Each row comes from the steps of one walk. Every step used is in the known rows, and no mark comes twice. Write the walk behind each row, first mark first.
Known rows:
W A C F: [ 1.441 -2.735  1.205  0.970 -1.551  3.056  0.086 -3.380 -1.971  2.162
 -0.437 -1.206 -3.801  2.127 -5.315  1.027 -0.701 -0.152 -0.481 -5.030
 -1.036 -0.846]
F C W A: [-1.900  5.075  2.867 -4.357 -4.311 -0.804 -2.149 -0.658 -1.742  3.707
  0.937 -1.495 -1.134  1.519 -2.169 -1.007 -5.950 -2.092  2.538 -3.956
 -1.187  0.000]
Y C H W: [ 1.292 -2.647 -1.032 -0.082  0.072  1.308 -2.101 -2.327  1.658  2.081
 -0.761  1.512 -0.110  0.884  1.433 -1.658  2.433  1.514 -2.707 -0.329
  0.492 -3.162]
H C: [ 3.021 -1.581 -2.451  1.337  0.050  1.574  0.657 -1.476  1.160  1.021
 -0.620  0.153 -0.041  0.831 -1.265  0.437  1.666 -0.761  0.620 -2.539
 -0.172 -2.144]
W H A: [ 3.514 -3.530  0.671 -0.639 -1.192  0.707 -0.524 -3.254 -1.087  3.181
 -2.296 -1.416 -0.817  2.464  0.729  0.400  0.512  1.424 -0.380 -2.574
 -0.304 -3.329]
W H A Y C F: [ 6.754 -6.645  0.129  3.424 -0.378  2.291  0.331 -5.502 -0.046  7.350
 -0.236 -3.849 -3.340  3.295 -2.374 -0.095  0.610  4.092 -3.769 -4.827
  0.345 -5.074]
A Y C F: [ 3.346 -3.094 -0.429  3.954  0.978  1.656  0.981 -2.161  0.996  4.311
  2.213 -2.392 -2.744  0.893 -3.413 -0.558  0.398  2.621 -3.291 -2.141
  0.623 -1.750]
A Y C H: [ 1.083 -2.110  0.766  1.274  0.649  0.783  0.156 -2.964 -0.670  7.331
  1.078 -1.648 -0.781 -0.279 -1.139 -1.560  0.917  3.255 -2.339 -0.628
  1.339 -4.698]
W H: [ 0.780 -2.267  3.514 -0.483 -0.637  0.319 -0.276 -1.933 -2.054  4.190
 -0.775 -2.302 -0.666  0.889  0.275 -0.310 -0.998  2.219 -0.716 -0.503
 -0.130 -0.834]
C Y: [ 0.562 -1.418 -0.696  1.141  2.327 -0.213  0.342 -1.564 -0.993  0.861
  1.720 -0.023  0.304  0.802 -0.917 -1.015 -2.123  1.681 -0.395 -1.516
 -1.420 -0.350]
W A C: [-0.836 -1.303  2.037  0.689 -2.525  2.011  0.400 -2.852 -3.534  2.422
 -1.991 -1.370 -1.973  0.603 -3.497  0.612 -1.617 -0.199  0.258 -3.622
 -1.656 -2.366]
W H C F: [ 6.174 -5.091  0.191  1.127  0.026  2.874 -0.080 -4.137  0.887  4.992
  0.161 -1.592 -2.547  3.329 -3.081  0.564  1.622  1.602 -0.690 -4.482
  0.384 -1.267]
W A C Y: [-0.402 -2.821  1.079  1.985 -0.185  1.893  0.703 -4.291 -4.567  3.439
 -0.370 -1.473 -1.546  1.502 -4.301 -0.443 -3.838  1.575 -0.243 -5.145
 -3.123 -2.806]
F C H A: [ 2.877  0.909 -1.221 -4.930 -0.654 -1.439 -2.321 -0.854  2.229  2.402
 -0.288  1.967 -0.116  1.224  0.918  0.031  1.293 -1.372  1.930 -3.376
  2.015 -2.625]
Y C: [ 0.299 -0.688  0.217  1.591 -0.406  0.290  0.222  0.337  1.029  1.943
 -0.264 -0.235 -0.702 -0.696 -0.446 -1.007  0.027  1.444 -1.254  0.297
  1.432 -1.557]
H W A: [-0.752 -1.380 -0.525  0.559 -1.720  0.740 -1.507 -2.072 -1.506 -0.274
 -3.139 -0.987  0.142  2.181  1.120  0.025 -0.912 -0.440 -1.384 -1.607
 -3.439 -2.031]
W H A C: [ 4.235 -5.218  1.230  0.206 -1.976  2.983  0.301 -5.243 -2.322  3.559
 -2.709 -1.310 -2.339  2.210 -2.199  0.851  0.448  1.252 -0.501 -5.260
 -0.737 -4.232]
V W H C: [ 2.928 -1.635  0.742  0.392 -3.270  0.861  1.135 -3.961  1.135  5.874
 -3.820 -0.789  0.894  0.877 -0.698  2.109 -1.343  0.074 -0.694 -2.342
 -0.917 -3.744]
H A Y C: [ 3.568 -3.207 -2.466  3.490 -0.389  0.976  1.055 -3.059  0.310  3.607
 -1.042 -2.011 -0.895  0.824 -0.787 -0.318  0.745  1.927 -2.470 -2.772
 -0.169 -5.920]
V W H: [ 0.058 -0.081  3.282 -0.765 -3.202 -0.578  0.404 -2.204  0.033  4.747
 -3.108 -1.168  0.982 -0.100  0.572  1.662 -3.061  0.659 -1.478  0.193
 -0.749 -1.539]
H A W: [ 2.833 -1.382 -2.707  1.069 -2.952  1.791 -1.299 -3.888 -0.272 -1.846
 -2.272 -0.349  0.721  3.469 -0.489  0.639 -0.085 -2.128 -0.540 -3.201
 -2.053 -2.887]
V W: [-0.640  2.051 -0.306 -0.447 -2.454 -0.932  0.837 -0.446  2.059  0.780
 -2.266  1.238  1.571 -0.913  0.159  1.955 -1.936 -1.356 -0.832  0.662
 -0.651 -0.907]
F C: [ 0.092  2.546  1.239 -2.739 -0.765 -2.010 -0.764  2.218  1.303  0.996
  0.687 -0.026 -0.123 -0.741  0.110 -0.011 -1.427 -1.593  1.480 -1.129
  1.194  1.325]

Which walk is each row?
[ 3.806 -3.606  1.095  0.789 -0.918  1.820  0.440 -3.315 -0.763  5.310
 -1.502 -1.910 -0.789  1.692 -1.104  0.118  0.654  1.666  0.134 -2.896
 -0.294 -3.072] => W H C
[ 4.432 -5.196  0.276  1.971  1.520  1.620  0.524 -5.022 -1.709  6.221
  0.158 -2.042 -0.324  2.550 -1.988 -0.771 -1.489  3.331 -0.415 -4.562
 -1.655 -3.232] => W H C Y
[ 0.436  0.043  3.566 -1.961 -2.717  1.609 -1.421 -3.926 -2.830  4.970
  1.442 -2.436 -1.454  2.318 -1.583 -1.431 -3.700  1.252  0.010 -2.114
 -1.189 -0.171] => C W H
[ 2.020 -3.552 -1.087  1.875  0.580  1.687 -0.938 -4.247  0.264  4.422
 -0.047 -1.363 -0.346  0.949  0.401 -1.584  1.838  2.971 -4.245 -1.214
 -0.804 -4.863] => A Y C H W
[ 3.533 -3.237 -0.035  1.770 -0.862  0.660  1.381 -5.301  0.243  6.958
 -2.116 -0.635  1.307  1.751 -1.582  1.216 -3.544  1.813 -1.120 -3.780
 -2.308 -3.984] => V W H C Y
[ 4.153 -4.473 -2.980  1.790  1.047  2.320  0.804 -4.950 -1.226  0.454
  0.005  0.960 -1.099  2.075 -3.335  0.282 -0.706  0.720 -0.427 -6.427
 -2.035 -3.527] => H A C Y
[ 0.280 -2.985 -0.242  4.064 -1.768  1.382 -0.078 -3.563 -2.158  4.054
 -2.600 -3.926 -0.593  1.232 -0.202 -1.004 -1.476  2.177 -4.083 -2.354
 -3.346 -5.443] => H W A Y C
[ 6.486 -6.600  0.291  0.437 -1.223  3.900 -0.074 -6.020 -0.715  3.333
 -0.830 -0.894 -4.039  3.815 -4.092  1.320  1.413  1.222 -1.137 -6.708
 -0.132 -2.492] => W H A C F
[ 3.640 -2.857 -3.237  2.567  2.236  1.361  0.862 -3.120  0.347  2.054
  1.021  0.318  0.302  1.685 -2.162 -0.423 -0.539  1.090  0.166 -4.200
 -1.556 -2.459] => H C Y
[ 0.464 -0.920  1.004 -0.555  0.255  0.430 -1.111 -1.379  0.868  4.633
  0.477  0.971 -0.712 -0.407  0.011 -1.507  1.468  2.084 -1.009  0.493
  2.655 -2.730] => Y C H
[ 0.418  0.713  0.952 -0.853 -2.851  3.454 -0.192 -4.162 -2.021  1.059
  2.117  0.086 -2.302  1.068 -5.066 -0.499 -2.579 -1.289  0.505 -4.370
 -1.445 -0.213] => A C W
[-0.967 -0.697  1.173  2.018 -1.351  0.177  0.712 -2.492 -4.000  4.801
 -1.067 -4.200 -0.581  0.883 -1.516 -0.043 -2.376  1.316 -1.304 -2.001
 -2.660 -3.617] => W A Y
[ 0.514  0.690  0.664  2.040 -2.072  1.911  0.187 -3.620 -1.435  5.314
  2.689 -2.710 -1.639  0.742 -3.224 -2.059 -3.237  1.781 -1.981 -2.421
 -0.998 -2.810] => A Y C W
[ 0.911 -2.198  3.368  0.607 -3.105  1.718 -1.214 -4.302 -3.164  3.189
 -1.672 -3.751 -0.020  2.683 -1.021 -0.480 -2.326  0.593 -1.415 -1.297
 -2.032 -1.048] => A W H
[ 3.472 -2.787 -2.208 -0.377  0.609  0.781 -0.497 -4.795 -0.845  4.252
 -0.114 -0.630 -0.146  2.042 -0.391  0.201  1.980  1.355 -1.150 -3.152
 -0.442 -5.654] => C H A Y
[ 0.604 -4.241 -0.638  2.134 -0.180  2.848 -0.333 -5.584 -3.670  0.892
 -1.719 -0.928 -0.853  2.532 -2.666 -0.429 -2.947  1.121 -2.108 -5.888
 -5.243 -3.076] => H W A C Y
[-0.265 -2.236  0.425 -0.125 -1.577  1.159 -2.601 -3.181 -0.667  4.179
 -2.747 -0.233 -0.370  1.656  1.121 -1.586  0.448  1.850 -2.300 -1.312
 -0.756 -4.695] => Y C H W A
[ 0.905 -0.872  0.691  3.496 -3.214  0.679  1.316 -3.369  0.648  6.938
 -2.102 -2.836 -1.504  0.873 -3.409  1.553 -3.519  1.430 -3.936 -2.347
 -1.244 -4.264] => V W A Y C F
[-0.237 -2.471 -0.596  2.366 -1.435  1.113 -0.281 -3.855 -3.091  2.221
 -2.234 -3.664  0.081  2.138  0.064 -0.039 -1.437  0.731 -2.969 -2.636
 -4.848 -4.016] => H W A Y
[ 3.264 -0.795 -1.975  1.923 -2.470  2.341 -0.043 -5.087 -0.532  4.173
  1.100 -1.990 -1.577  2.264 -2.649 -1.429 -1.815  1.246 -1.847 -4.658
 -1.234 -5.459] => H A Y C W
[ 4.074 -3.476  1.008  1.734 -3.230  3.335 -0.499 -5.655 -1.931  4.334
 -2.121 -3.084  0.012  3.498 -2.249 -0.018 -0.550  0.011 -0.635 -4.003
 -2.202 -3.184] => A W H C
[ 5.828 -4.377 -2.844  0.992 -0.412  3.432  0.103 -4.095  1.230 -0.945
 -0.200  1.475 -3.312  2.829 -4.431  1.743  2.370 -0.956 -0.625 -6.207
  0.007 -1.681] => H A C F
[ 0.738  1.058  0.404 -1.596  1.508 -2.160 -0.481  0.709  0.519  1.922
  2.273  0.071  0.402  0.074 -0.732 -0.956 -3.417  0.015  0.932 -2.819
 -0.284  1.002] => F C Y
[ 3.397 -2.656  0.317  0.908 -3.205  0.175  1.257 -5.477 -0.904  6.611
 -3.846 -3.083  0.651  1.610 -0.031  2.297 -2.339  1.289 -2.812 -2.958
 -2.447 -6.053] => V W H A Y
[ 1.423 -3.113 -0.168  1.979  1.428  2.119  1.092 -3.798 -1.943  1.452
  1.561  0.145 -1.058  0.553 -4.050 -0.419 -2.113  1.310 -0.692 -4.227
 -1.828 -0.857] => A C Y
[ 0.093 -2.624  0.117  0.208 -0.554  1.229 -1.735 -5.213 -3.312  4.819
 -1.732 -2.694  0.095  2.691  0.338 -0.625 -0.241  1.736 -2.675 -2.503
 -3.576 -5.095] => C H W A Y
[ 1.824 -3.604 -0.595 -1.212 -0.207  3.189 -1.440 -4.668 -0.528  0.594
 -0.711  1.735 -0.965  1.220 -1.322 -0.117  2.462 -0.080 -1.739 -3.253
 -1.386 -2.330] => A C H W
[-2.052  2.408  1.818 -1.558 -3.592  1.140 -1.519 -2.839 -3.075  2.855
  0.332 -1.681 -1.222  2.390 -2.146 -0.958 -4.613 -0.542  1.085 -2.506
 -2.336 -1.199] => C W A
[ 2.294 -4.388 -0.406  1.393 -1.651  3.844 -0.973 -4.713 -1.157 -0.224
 -1.656 -0.683 -3.255  3.319 -3.895  1.002  0.152 -0.704 -2.186 -5.717
 -3.209 -1.045] => H W A C F
[-1.785  1.839  2.165  0.090 -4.076  1.379 -1.443 -2.712 -2.182  4.803
  0.188 -1.709 -1.773  1.668 -2.426 -2.004 -4.536  0.854 -0.077 -2.401
 -0.810 -2.626] => Y C W A
[-1.478  4.072  2.823 -2.186 -3.834 -0.460 -1.130 -2.409 -3.329  6.378
  1.630 -4.188 -1.233  1.568 -3.318 -1.037 -6.517 -0.977  0.894 -4.799
 -2.581 -1.878] => F C W A Y
[-0.716 -1.613  1.764  3.613 -1.566  0.558  1.013 -2.240 -2.965  6.538
 -1.502 -4.337 -1.143  0.168 -1.750 -0.979 -2.256  2.790 -2.410 -1.692
 -1.128 -5.130] => W A Y C
